Each row was made from one small tree. Brackets hold a mark, then the marks that hang from it, in alphabetical order. Every link used is in the known rows. Write each row's tree.
Known rows:
[rebef bunon]: [3.3, -8.6, 6.5, -15.8, -5.1, -58.5, -13.2, 3.5, 9.0, -20.6, 7.7, -6.8, 2.6, 12.0, -21.3, 13.3, 9.1, 23.7, -21.0]
[bunon fiso rebef]: [-1.9, -12.4, 10.2, 2.0, 10.4, -4.7, 13.7, 12.2, 0.6, 3.0, -9.2, 7.7, -18.2, 33.0, -0.2, 44.2, 9.4, 7.7, -12.8]
[bunon rebef]: [-29.9, -7.2, 30.8, -3.7, 15.9, -22.4, 4.5, 9.5, 2.9, 0.1, 3.3, -2.9, -12.5, 36.7, -5.1, 29.4, 7.2, 18.1, -27.7]
[ruzoki [fiso feko]]: [-24.8, -11.9, 16.5, -8.0, 1.3, -6.8, -16.4, 20.8, -3.6, 18.2, 17.2, 16.2, -16.9, 12.0, -11.1, -5.4, 8.1, 30.1, -12.5]
[rebef [bunon [kisidu fiso nised]]]: [49.4, -9.9, -16.5, 8.4, -10.1, 35.7, -2.3, -4.8, 7.7, -13.6, -10.9, 4.2, 6.9, 8.2, -7.6, -8.5, -3.1, 1.5, -16.8]
[feko fiso]: [-30.0, -8.1, 33.6, -4.0, -12.3, -40.4, -9.3, -13.1, -3.2, -12.1, 5.3, -4.0, -26.7, 21.5, -18.7, -7.1, -0.4, 22.1, -14.8]
[ruzoki [fiso feko] [kisidu bunon]]: [-24.1, -3.1, 11.3, -3.2, -1.7, -3.2, 1.3, 16.1, -5.3, 11.7, 25.7, -2.6, 17.4, -26.7, -0.5, -8.3, -13.4, 52.9, 2.3]
[rebef [bunon fiso kisidu]]: [48.4, -12.8, -17.9, -1.9, -2.1, -3.0, -2.4, 20.0, 11.6, -20.1, 1.8, 17.6, 26.2, 12.7, -4.7, 20.1, 4.3, 12.0, -9.3]
[kisidu [bunon rebef] [fiso ruzoki]]: [-2.3, 8.4, 7.5, -3.9, 10.4, 9.9, -1.7, -11.2, -2.3, -5.6, 1.7, -15.1, -17.7, 7.6, 10.1, 7.0, -3.5, -40.3, -8.3]
[fiso feko ruzoki]: [-23.8, 7.8, 2.2, -20.5, 4.2, -46.5, -29.3, 7.3, 3.6, 3.3, 13.3, 12.8, -5.6, 3.1, -6.5, -19.2, 17.7, -20.3, 5.7]
[feko [fiso ruzoki]]: [-29.1, 1.2, 23.4, -16.2, -17.0, -51.4, -22.2, -6.3, 1.6, -19.3, 9.8, 0.2, -20.7, 20.4, -12.8, -19.2, 8.9, -11.8, -1.6]
[bunon [fiso feko [ruzoki kisidu]]]: [-2.7, 5.4, -13.7, -15.7, 4.5, -27.7, -7.3, 17.6, 1.4, 9.4, 13.5, 15.4, 5.1, -10.8, 7.6, -4.7, 13.9, -11.2, 34.8]
[kisidu bunon [fiso ruzoki] nised]: [9.4, 4.9, -20.8, 5.4, -18.3, 5.2, -11.0, -24.9, -3.8, -2.7, -18.1, -13.7, -4.4, -13.9, -7.0, -20.7, -12.9, -33.4, -1.1]
[fiso feko [ruzoki kisidu]]: [-35.2, 10.8, 4.6, -22.1, 10.1, -50.8, -17.0, 16.4, 5.0, 5.9, 26.4, 5.0, 16.7, -5.9, 2.6, -19.2, 9.3, -0.5, 20.1]
[kisidu [bunon rebef]]: [-20.2, 0.3, 24.8, 5.2, 10.6, -14.5, 7.2, -2.7, 1.2, -7.0, 0.0, -15.5, 7.0, 11.9, -1.8, 24.5, -9.1, 20.7, -26.5]
[ruzoki fiso [kisidu bunon nised]]: [-17.4, -9.0, -6.8, 13.9, -24.6, 1.4, 11.7, 8.5, -1.2, 4.2, -2.1, -11.5, 25.2, -18.5, -9.1, 3.9, -17.7, 68.5, -10.4]
[bunon [fiso feko ruzoki] rebef]: [6.3, 3.2, 0.3, -12.1, 11.3, -4.1, -4.9, 13.2, -0.1, 7.0, -2.5, 23.3, -20.9, 13.7, 7.9, 16.4, 30.8, -39.7, 16.6]
[bunon [fiso feko ruzoki] kisidu rebef]: [23.1, 4.6, -1.6, -5.2, 20.8, 33.8, -1.8, 27.3, 7.4, 2.6, 4.3, 35.1, 9.1, 18.9, 22.3, 6.4, 22.2, -37.6, 13.0]
[rebef [bunon kisidu]]: [16.5, -7.3, -0.2, -9.2, 1.3, -20.7, -12.9, 20.0, 15.1, -24.7, 16.5, 8.1, 34.0, 18.3, -10.7, 6.6, 1.7, 26.7, -25.7]
[fiso feko [ruzoki [kisidu nised]]]: [-21.1, 10.0, -13.8, -8.5, -6.9, -31.1, -12.1, 6.0, 5.3, 8.8, 2.4, 6.2, 14.0, -19.0, -2.4, -25.1, 15.1, 3.6, 23.5]
[ruzoki [kisidu bunon]]: [-32.5, 1.9, 8.4, 0.2, 1.0, -42.1, 4.5, 2.3, 2.3, -6.8, 15.0, -23.5, 32.8, -12.9, -4.9, 5.5, -24.3, 48.2, -8.2]
[fiso feko [ruzoki [kisidu [bunon rebef]]]]: [-25.1, 18.7, 12.9, -10.0, 12.9, -20.8, 6.7, 6.4, 3.0, -3.3, 20.1, -8.1, 24.1, -20.6, 16.2, -2.4, 4.4, -4.9, 17.9]
[rebef [bunon fiso]]: [31.6, -14.9, -11.5, -8.9, -10.8, -39.9, -4.8, 7.5, 3.7, -16.3, -2.5, 2.7, -5.7, 6.2, -18.5, 29.6, 10.6, 10.1, -6.1]

Write each row's tree:
[2.6, 14.1, 6.3, -6.0, 18.1, 24.8, -2.5, -15.3, -6.7, 4.1, 5.0, -6.1, -25.1, -6.5, 13.8, -11.8, 3.3, -55.7, 7.6]
[kisidu [bunon rebef] [fiso feko ruzoki]]
[61.6, -14.1, -31.2, 9.7, -19.7, 17.1, 2.3, 10.5, 10.5, -18.8, -22.7, 18.5, 27.1, 2.9, -9.6, 14.4, 9.5, 18.1, -6.6]
[rebef [bunon fiso [kisidu nised]]]
[9.1, -3.8, -10.8, 20.5, -15.7, 22.5, 2.1, -28.9, -8.5, 3.3, -23.9, -19.0, -13.8, -8.8, -12.4, -7.5, -22.3, 1.3, -14.7]
[kisidu bunon fiso nised]
[-10.4, -1.2, -16.5, -15.7, -1.3, -43.3, -6.7, 20.0, 3.7, -0.5, 10.1, 5.5, 14.6, 5.6, 5.3, 17.0, 4.2, 2.8, 17.5]
[bunon [fiso [ruzoki kisidu]]]
[9.6, 6.4, -8.1, -12.3, 20.7, 27.4, -23.5, 7.1, 1.5, 6.0, 20.0, 22.1, -4.3, 11.5, 12.2, -35.6, 2.3, -47.7, 5.6]
[bunon [kisidu [fiso feko ruzoki]]]
[-37.3, 4.5, 20.1, -19.7, -11.5, -55.3, -9.0, 0.7, 2.9, -13.4, 24.7, -8.0, -4.6, 6.4, -3.9, -17.2, 3.3, 10.6, 10.5]
[feko [fiso [ruzoki kisidu]]]
[-4.5, 6.2, 19.4, 1.7, 27.4, 39.2, 24.4, -11.3, -10.6, 13.1, 11.7, -16.8, -9.3, -16.2, 17.5, 1.1, -12.3, 2.0, 8.4]
[ruzoki [kisidu [bunon rebef] [fiso feko]]]
[-33.2, -9.6, 12.9, -11.0, 4.5, -8.8, -1.3, 29.2, -2.4, 21.3, 30.7, 8.8, 0.9, 0.6, -2.3, -5.1, 2.5, 52.1, 0.7]
[ruzoki [fiso feko] kisidu]
[10.4, -3.8, 3.2, 24.9, -0.3, 46.7, 19.8, -27.4, -6.9, 4.5, -29.9, -20.4, -22.4, 1.8, -0.3, 11.7, -11.9, -4.3, -19.4]
[kisidu [bunon rebef] fiso nised]
[4.6, 11.8, -6.7, -9.5, 4.3, 1.5, -20.9, -17.0, -7.3, 5.4, 9.1, -4.4, -13.1, -20.3, 1.7, -30.7, -7.0, -47.2, 11.0]
[kisidu bunon [fiso feko ruzoki]]
[-31.2, 10.8, 13.9, -10.3, -17.3, -45.0, -5.1, -11.1, -0.6, -23.3, 17.9, -19.4, 15.6, -18.3, -0.5, -22.3, -12.9, 10.2, 11.9]
[feko [fiso [ruzoki [kisidu bunon]]]]
[27.9, -2.5, -19.2, 18.7, -21.5, 17.3, 2.6, -17.4, -5.4, 10.5, -34.3, 7.6, 0.6, -29.5, -9.5, -2.4, -2.5, 6.0, 11.4]
[kisidu [bunon [fiso feko]] nised]
[14.9, 8.7, -16.6, -5.2, -5.8, -17.8, -18.3, -2.2, -3.8, 0.7, -3.5, 11.1, 8.7, -25.6, -0.9, -7.8, 3.5, -33.2, 20.7]
[kisidu [bunon [fiso feko ruzoki]]]
[11.6, 7.2, -7.7, 10.0, -6.3, 29.7, 7.0, -20.8, -2.9, -3.9, -23.8, -15.0, -13.6, -1.7, 5.7, 1.0, -1.4, -36.7, -9.6]
[kisidu [bunon rebef] [fiso ruzoki] nised]
[25.4, -3.3, 6.6, 18.6, 16.0, 87.5, 14.5, -3.8, -1.5, 18.4, -14.4, 18.3, -19.9, 19.9, 12.3, -9.6, 6.3, -18.6, -6.2]
[bunon [kisidu [fiso feko] nised] rebef]
[-30.0, 13.3, 31.4, -5.6, -6.8, -23.6, 15.2, -9.0, -0.1, -21.8, 13.8, -20.6, 8.9, -6.3, 8.6, -2.4, -1.4, 5.7, 8.3]
[feko [fiso [ruzoki [kisidu [bunon rebef]]]]]
[18.1, -11.2, 4.4, 10.9, 18.9, 33.3, 13.4, 25.5, 5.5, 0.7, -2.3, 20.1, 11.0, 38.6, 12.0, 37.4, 2.2, 8.7, -17.7]
[bunon fiso kisidu rebef]
[10.4, -5.4, 7.1, 11.4, 2.0, 6.4, 17.8, -1.1, -3.1, -4.6, -15.1, -7.4, 0.7, 8.0, 3.0, 39.5, -7.7, 9.3, -14.6]
[kisidu [bunon fiso rebef]]
[4.5, -7.3, 18.9, 6.8, 30.1, 53.1, 10.5, 9.2, -1.4, 4.6, 8.1, 6.2, -11.1, 45.6, 13.3, 13.7, -8.5, -3.8, -29.8]
[bunon [kisidu fiso] rebef]
[-4.2, -3.4, -4.6, 5.2, 5.6, 23.7, 7.6, -13.2, -5.2, 25.4, -7.5, -2.0, -21.2, -12.7, -1.3, -21.0, -1.9, 9.5, 16.9]
[ruzoki [kisidu [fiso feko] nised]]
[29.1, 7.8, -34.1, 5.7, -25.6, 3.9, -12.0, -12.7, -3.4, 2.9, -27.2, 11.8, 4.9, -35.0, -3.4, -14.6, 8.7, -30.0, 25.6]
[kisidu [bunon [fiso feko ruzoki]] nised]
[17.7, 0.6, -24.3, 19.4, -15.5, 14.2, 15.5, -8.6, -4.6, 11.1, -19.4, -1.3, 20.4, -41.3, -1.7, -2.3, -6.9, 27.2, 27.3]
[ruzoki [kisidu [bunon [fiso feko]] nised]]
[-17.0, 12.1, -4.2, 5.9, -6.4, -10.8, 13.7, -0.8, 7.9, -9.5, -6.9, -17.5, 36.1, -11.3, 6.7, 8.6, 0.1, 12.4, 3.9]
[fiso [ruzoki [kisidu [bunon rebef] nised]]]
[-21.2, -9.2, -2.4, 4.2, -13.6, 10.9, 3.0, 17.5, -1.6, 22.3, 4.0, 8.8, 3.7, -10.0, -5.6, -9.8, 5.7, 54.3, 8.3]
[ruzoki [fiso feko] [kisidu nised]]
[18.0, -8.6, 4.2, 21.4, 13.6, 73.0, 17.2, 0.8, 3.2, 6.2, -17.1, 8.0, -12.5, 35.4, 8.4, 8.0, -2.5, -3.4, -23.4]
[bunon [kisidu fiso nised] rebef]
[21.5, 1.9, -30.6, 10.6, -31.2, -12.1, -7.0, -9.2, 1.3, -5.9, -30.3, 2.7, 13.5, -20.4, -8.7, 2.5, -1.9, -16.9, 6.3]
[kisidu [bunon [fiso ruzoki]] nised]
[5.6, 4.9, -14.7, -4.1, -6.3, 10.1, -17.2, -16.5, -4.1, 15.0, -14.2, 10.2, -31.8, -3.5, -5.5, -33.5, 12.3, -48.2, 16.8]
[kisidu [fiso feko ruzoki] nised]
[6.4, 5.4, -13.0, 15.9, -2.6, 29.2, 12.8, -26.2, -8.3, 16.0, -9.8, -13.1, -1.3, -35.4, 1.6, -23.8, -17.3, 12.4, 15.8]
[ruzoki [kisidu bunon [fiso feko] nised]]
[1.5, 1.5, 6.7, -4.9, 27.5, 36.6, -2.4, 16.3, 3.8, -1.4, 14.3, 10.1, -5.8, 42.1, 18.3, 0.3, 4.0, -38.8, -15.7]
[bunon [kisidu [fiso ruzoki]] rebef]
[37.1, -2.6, -41.5, -10.7, -29.0, -35.6, 1.6, 9.4, 10.6, -17.0, -12.4, 0.6, 21.1, -19.0, -8.1, 13.5, 20.6, 1.2, 25.7]
[rebef [bunon [fiso [ruzoki [kisidu nised]]]]]
[-4.6, -2.5, 18.1, 10.0, 17.9, 24.4, 13.2, -16.3, -7.2, -0.4, -1.8, -19.6, -24.0, 13.1, 4.8, 17.7, -16.9, -7.1, -25.4]
[kisidu [bunon rebef] fiso]
[1.7, 1.6, 5.5, 2.8, 9.5, 16.5, -7.2, -24.5, -11.3, 10.9, 2.9, -8.0, -21.0, -16.7, -4.6, -19.9, -18.0, -16.0, -2.8]
[kisidu bunon [fiso feko]]
[-11.6, 0.5, 17.3, 6.2, 20.6, 19.3, 26.4, -8.2, -5.9, 2.6, 11.0, -28.0, -4.6, 1.5, 13.3, 19.8, -23.0, 16.9, -7.6]
[ruzoki [kisidu [bunon rebef] fiso]]
